Each row comes from the steps of one walk. Every step used is in the known rows, and no mark comes twice. Write the walk behind each row, first mark first.
Known rows:
tavur kise vogato veli: [-25   5 -18  44 -19 -10 -32  -2  37 -24  -2 -33  36   9  16  -3 -25  26
   9 -44 -60 -41  35 -28  34  -8   9 -43  39  -8  -1 -23  31]
nisug tavur kise vogato: [-83   1   5  17 -44 -10 -30  45  41  -3   0 -31  45  20  24  16 -34   6
  -9  32 -52 -45  33  -9  39  47  11 -43  46 -16  -5 -25  35]
vogato veli pote kise tavur nisug: [ 24  -5 -43  78 -13   3 -12  -9 -32 -31 -20 -37  -1  -2   6 -25 -11 -32
  25   1 -44 -64 -10 -18 -15  -1  -7 -51 -10 -53 -44 -30  15]
nisug tavur dagug: [-81   0  -7  18 -32 -14 -25  48  37   0  -1 -15  42  12  26   6 -43  -6
  12  73 -55 -21  26 -12  45  19  13 -40  23 -30 -53  -9  30]
tavur nisug gedu kise: [-23  -7 -25  22 -38 -27 -10  15  28 -23 -37 -60  23  21  19 -20 -25 -22
  25 -27 -57 -49   9  -6   3   3  -4 -25  28 -36  22  -9  19]
sigu kera: [-28   2 -12  55  -8   1 -21   9   4 -23 -24 -27  24  -6   5 -31 -42  35
  16   9 -64 -51  26 -14  55  21   0 -57  34 -53   0 -39  33]
pote veli: [-38   4  -8  70 -37   5   3  -2  28 -26  -5  -6   7  -6   8  -1 -22  43
  -8  24 -77 -60  36 -23  24  31  16 -54   6 -27 -44 -10   8]
vogato veli pote: [ 17  -7 -43  61  -8 -11  -2 -38 -36 -30 -25 -32   1  -8  -4 -30 -16  10
  30 -31 -43 -60   8 -34   0 -16   6 -60 -19 -52 -62 -28  18]
gedu nisug tavur kise vogato veli: [-54  18 -28   0 -23 -12 -17  23  25 -12 -14 -17  34  27  15 -10 -36 -32
  29 -49 -47 -12  15 -16  43  21  21 -46  45 -14 -48 -23  19]
kera sigu: [-67 -10   6  48 -31 -12 -21 -27   4 -11 -10 -35   7  16   3 -20 -43  41
  24  36 -60 -70  41 -22  22  47   6 -36 -20 -48 -49   0  12]
kise vogato veli pote: [  1 -12 -32  23 -35  -7 -28 -18  -2 -26 -18 -18  12 -10   0 -18 -18  11
  17 -62 -45 -68  26 -18  25 -14  -5 -65 -23 -38 -23 -45  26]
nisug gedu: [-26  -4  -3  22 -34 -24   7   8   2 -28 -16 -35  14   2  11 -18 -30  28
  23   6 -57 -47  11 -10  30 -23   7 -51  23 -33  11 -15  27]
vogato veli: [ 22  -2 -31  62  -1 -16  -2 -17   6 -25 -21 -34  11  -4  10 -28  -8  15
  29  -3 -48 -56  17 -28   7 -11  13 -55  23 -36 -50 -17  17]
vogato veli pote kise tavur nisug gedu: [ 35  -7 -44  63 -21  -4  -2   2 -41 -36 -22 -34  -2   1  10 -28 -13 -35
  28 -13 -42 -51 -33 -13 -12 -24  -6 -53   3 -52 -26 -29  15]
gedu nisug tavur: [-75  14 -14   6 -26 -10  -8  15  15  -8 -19 -25  22  20   7 -14 -39 -26
  33   4 -50 -32  29 -11  37  44  19 -49  22 -31 -60 -20  18]
kise vogato veli pote kera: [  0 -15 -39  19 -29  -7 -21 -23  -3 -24  -9 -12  12 -15   6 -24 -17   9
   8 -68 -47 -75  26 -29  19   5  -3 -74 -18 -29 -14 -52  23]
pote nisug gedu dagug: [ -2   7 -11  17 -14 -17   0  -9   4 -38 -30 -18  20  -3   8 -26 -27 -13
  27  -8 -49   6  17 -11  65   9  10 -51 -29 -27  27  -8  10]
veli vogato: [-57  -1 -11  46 -17  -5 -37   0  -1 -41 -14 -39  14 -12   5 -12 -49  55
  -8  39 -64 -69  42 -32  33  14   7 -48 -14 -34   3  -5  35]
gedu kise vogato veli: [  4  -7 -19  50 -30   0 -33  -5  36 -22 -25 -24  14   4  17 -24  -5 -11
  30 -70 -26 -58  18  -6   9  21  -1 -38 -23 -33 -25 -21  17]
gedu nisug tavur dagug: [-86  17 -22  -2 -22 -11 -20  27  27  -8 -10  -9  34  22  14 -10 -53 -33
  40   4 -57   0  27 -15  55  18  18 -40  15 -24 -73 -11  21]
pote nisug tavur kise vogato: [-35  11 -12 -14 -17  -9 -29  28  32 -18  -6 -31  44  22  20   8 -18  -6
  -5  16 -49 -24  19 -17  49  64  14 -46  35 -14  18 -16  19]
veli pote kise: [-34  -4 -19  76 -38  16 -17 -27 -34 -32  -3 -41 -13   3 -16 -14 -31   7
  17  29 -50 -65  24 -21   1   5 -10 -53 -63 -51 -27 -34  24]
gedu nisug tavur kise sigu: [-88  26 -14   5 -20   7 -13  25  29 -15 -22 -35  33  23  17  -5 -44 -22
  28  -3 -55 -18  18  -9  37  55  23 -38  47 -26 -54 -19  17]
tavur kise sigu: [-68  18   1  56 -15  17 -23   2  39 -30 -15 -57  33   2  18   4 -33  40
   9  19 -69 -49  34 -17  19  38  14 -32  44 -28 -13 -14  26]
kise tavur nisug gedu: [-50  -5   5  38 -24 -17 -13  36  13 -19 -24 -42  36  -8  30  -3 -26 -21
  13  19 -67 -80  12   5  26  44  -6 -38  48 -44   6 -14  30]
pote nisug: [ -9   9 -17  16   4  -9 -17 -21  15 -32 -13 -42  20   3   3 -15 -12  15
  16  15 -57 -46  33 -25  37  45  10 -50  -1 -30   1 -10  14]
gedu kise vogato: [-40  -6  -1  45 -42   4 -40  -1  46 -17 -19 -30  18   4  13 -14 -17  -1
  21 -46 -36 -67  41  -1  21  43  -6 -33 -37 -33 -10 -20  24]
gedu kise: [-37  -1  -3  74 -23   2 -23 -16  28 -19 -22 -43  12   6  10 -20 -17   2
  31 -11 -38 -63  31 -11   6  48   3 -28 -29 -42 -32  -5  19]

Which walk is each row?
[-92  18 -13  -3 -32  -8 -24  25  33  -9  -9 -21  38  28  12  -1 -46 -25
  23 -31 -54 -21  33 -13  51  38  17 -43  36 -12 -37 -23  25]	gedu nisug tavur kise vogato
[  7 -14 -47   8 -46 -28 -16   7   6 -26 -41 -47  17  17  14 -26 -21 -37
  26 -83 -45 -46  -9  -7  -1 -21 -11 -36   7 -41  19 -25  17]	tavur nisug gedu kise vogato veli pote
[ 33  -4 -44  79 -15   4  -5 -29 -37 -34 -15 -32 -12   1  -6 -31 -12  -4
  29  -3 -39 -50  -4 -28 -13 -25   0 -59 -30 -48 -50 -31  13]	vogato veli pote kise
[-80  12   5  27 -31   8 -17  46  35  -9 -14 -46  41  14  29  13 -31   9
  -3  66 -52 -43  15  -4  20  68  19 -38  61 -32 -28 -18  24]	nisug tavur kise sigu
[-35  -8 -17  53 -52  18 -31 -16 -21 -30  -1 -30  -7   1 -13 -10 -30   5
  10   2 -49 -67  30 -13  11   0 -17 -57 -67 -43  -8 -47  28]	veli pote kise vogato
[-32  13 -14   4  -3 -11 -18  18  21 -18  -7 -40  40  23  17   4 -18  -3
   1  40 -50 -23  15 -24  40  67  20 -43  39 -19   3  -6  16]	pote nisug tavur kise
[-29   1 -26  44 -23  -8 -33 -16  10 -28  -5 -32  29   7   7  -4 -30  22
  10 -63 -58 -44  29 -32  30  -9   5 -47  12 -18  -7 -30  31]	tavur kise vogato veli pote
[ -5   4  -7  27 -32  10  -4  27  11 -36 -43 -31  15   1  26 -33 -28   7
  34 -32 -35 -32 -30  15  23  13   3 -39  22 -57  15 -22  16]	nisug gedu kise sigu kera
[ 44   2 -47  70 -10  25 -10  -8 -38 -42 -30 -28  -8  -6   2 -41 -18  -2
  29  -9 -37 -40 -28 -13  -3 -13  -2 -63  -8 -65 -42 -46  10]	vogato veli pote kise sigu kera
[ 28   3 -51  29   3 -12  -6 -17 -33 -29 -21 -32  18  11   5 -19 -13 -12
  20 -24 -37 -27 -15 -37  11  12  17 -56   8 -40 -40 -20  10]	vogato veli pote nisug tavur kise
[-41   1 -26  -5 -29  -3 -29  -5 -20 -23 -12 -30  27  13  -1   3 -30  -6
   0 -17 -45 -40  14 -24  39  50   3 -54 -24 -37  -1 -32  23]	veli pote nisug tavur kise vogato
[ 22  -5 -36  30 -24   4 -35 -22   9 -31 -29 -23  10   5   8 -26  -4 -24
  30 -90 -20 -48   4 -12  12  30  -4 -43 -53 -40 -17 -24  10]	gedu kise vogato veli pote nisug
[ 57  -2 -53  20  -1 -19   6 -33 -47 -42 -28 -28   2   0  -1 -35 -10  -2
  34 -50 -36 -32 -24 -32  11 -26   9 -63 -10 -47 -24 -22   8]	vogato veli pote nisug gedu
[-36  -1   7  90 -37  12 -17  36  13 -27 -13 -28  11  -3  22 -12 -27 -51
  16  57 -56 -38  12  13  22  24 -13 -36 -13 -36   9 -18  21]	pote kise tavur nisug gedu dagug
[  5   4 -34   8 -20 -16 -23  -7   0 -38  -7 -27  31  14  11  -8 -25  12
  14 -79 -51 -19   0 -29  40 -25   6 -50  21 -13  26 -25  23]	tavur kise vogato veli pote nisug gedu
[-65  -3   5  59 -14  -8 -27  22  24 -14 -20 -47  38 -11  25   0 -24 -20
   8  34 -72 -97  38  -2  23  72  -6 -36  35 -45 -18 -15  32]	kise tavur nisug
[-76  27 -18   4 -15  11 -17  36  19 -16 -28 -26  38  24  18 -15 -52 -20
  28 -14 -55  -8   5  -5  52  55  20 -43  62 -36 -41 -29  19]	gedu nisug tavur kise sigu kera
[-13  -1 -30  13 -35  -8 -15  34  27 -29 -53 -56  25  14  26 -28 -31 -21
  24 -35 -56 -40 -13   7  13  15  -7 -29  50 -54  32 -25  17]	tavur nisug gedu kise sigu kera
[ 13  -7 -38  -9 -31 -10 -26   3  -4 -22 -20 -14  20   0   7 -14 -12 -13
   9 -46 -33 -49   6 -14  30  11   0 -67 -10 -36 -15 -43  18]	kise vogato veli pote nisug tavur
[  1  10 -27 -10  -6 -13 -23  25  25 -21  -9 -27  41  22  23  -1  -9 -12
   2  -1 -41 -18   3 -21  39  45  17 -50  45 -14   5 -16  13]	pote nisug tavur kise vogato veli
[-37  -2   6  45 -28  -9 -15  29  13 -26 -16 -13  28   0  34 -14 -32 -16
  38 -16 -39 -31 -15   6  37   8   2 -27  -2 -38  -9   4  25]	nisug gedu kise tavur dagug
[-80   4  13  66  -8   2 -37  26  26 -17   2  -8  43 -18  31   5 -39   0
  22  45 -67 -55  34  -7  56  38   0 -35   6 -36 -49  -3  37]	kise tavur dagug
[-50  -3   2  78 -18   3 -33  13  33 -14 -30 -47  28   0  27 -10 -15 -38
  23  -7 -45 -84  22   3   6  89  -6 -18  -4 -50 -26  -4  22]	gedu kise tavur nisug
[ 15  -6 -34  15 -31   1 -33   2   8 -20 -29 -18  15  11  15 -20  -5 -38
  23 -69 -12 -42  -7  -6  11  44  -1 -45 -39 -42 -23 -26   9]	gedu kise vogato veli pote nisug tavur
[-26  -4  11  52 -30  -7  -4  22   5 -26 -23 -27  19  -3  29 -18 -21 -11
  33 -19 -34 -55 -13  10  23  29   1 -33   3 -43  -1  -3  23]	nisug gedu kise tavur
[ 63   4 -54  22  -4   3   1 -25 -35 -46 -44 -31   0  -1   9 -39  -3 -16
  41 -67 -22 -29 -42 -17  -3   2   8 -53 -19 -58 -31 -21  -1]	vogato veli pote nisug gedu kise sigu
[-56  14 -35  -1 -28  -9 -19   9  -2 -15 -17 -17  28  25   7 -12 -43 -36
  30 -65 -44 -16   8 -20  40  19  17 -50  20 -24 -54 -30  20]	gedu nisug tavur kise vogato veli pote
[ 34  -7 -40 -13 -31 -16 -18 -11 -14 -37 -22 -14  13  -4   5 -22 -13   0
  20 -79 -38 -41  -3 -16  33 -26  -3 -68 -13 -33  10 -40  18]	kise vogato veli pote nisug gedu
[ 52   3 -33 -12 -13 -16 -11   2  11 -41 -26 -24  17  13  20 -29  -1 -18
  31 -68 -27 -17 -22  -9  29   2   6 -47   1 -25  30 -11   4]	pote nisug gedu kise vogato veli
[  2   9 -13   7  -3  -9 -20  17  13 -38 -16 -15  32   7  29 -15 -19 -25
  34 -22 -39  -9 -19  -5  48  28   6 -32  -7 -31  12   8  12]	pote nisug gedu kise tavur dagug
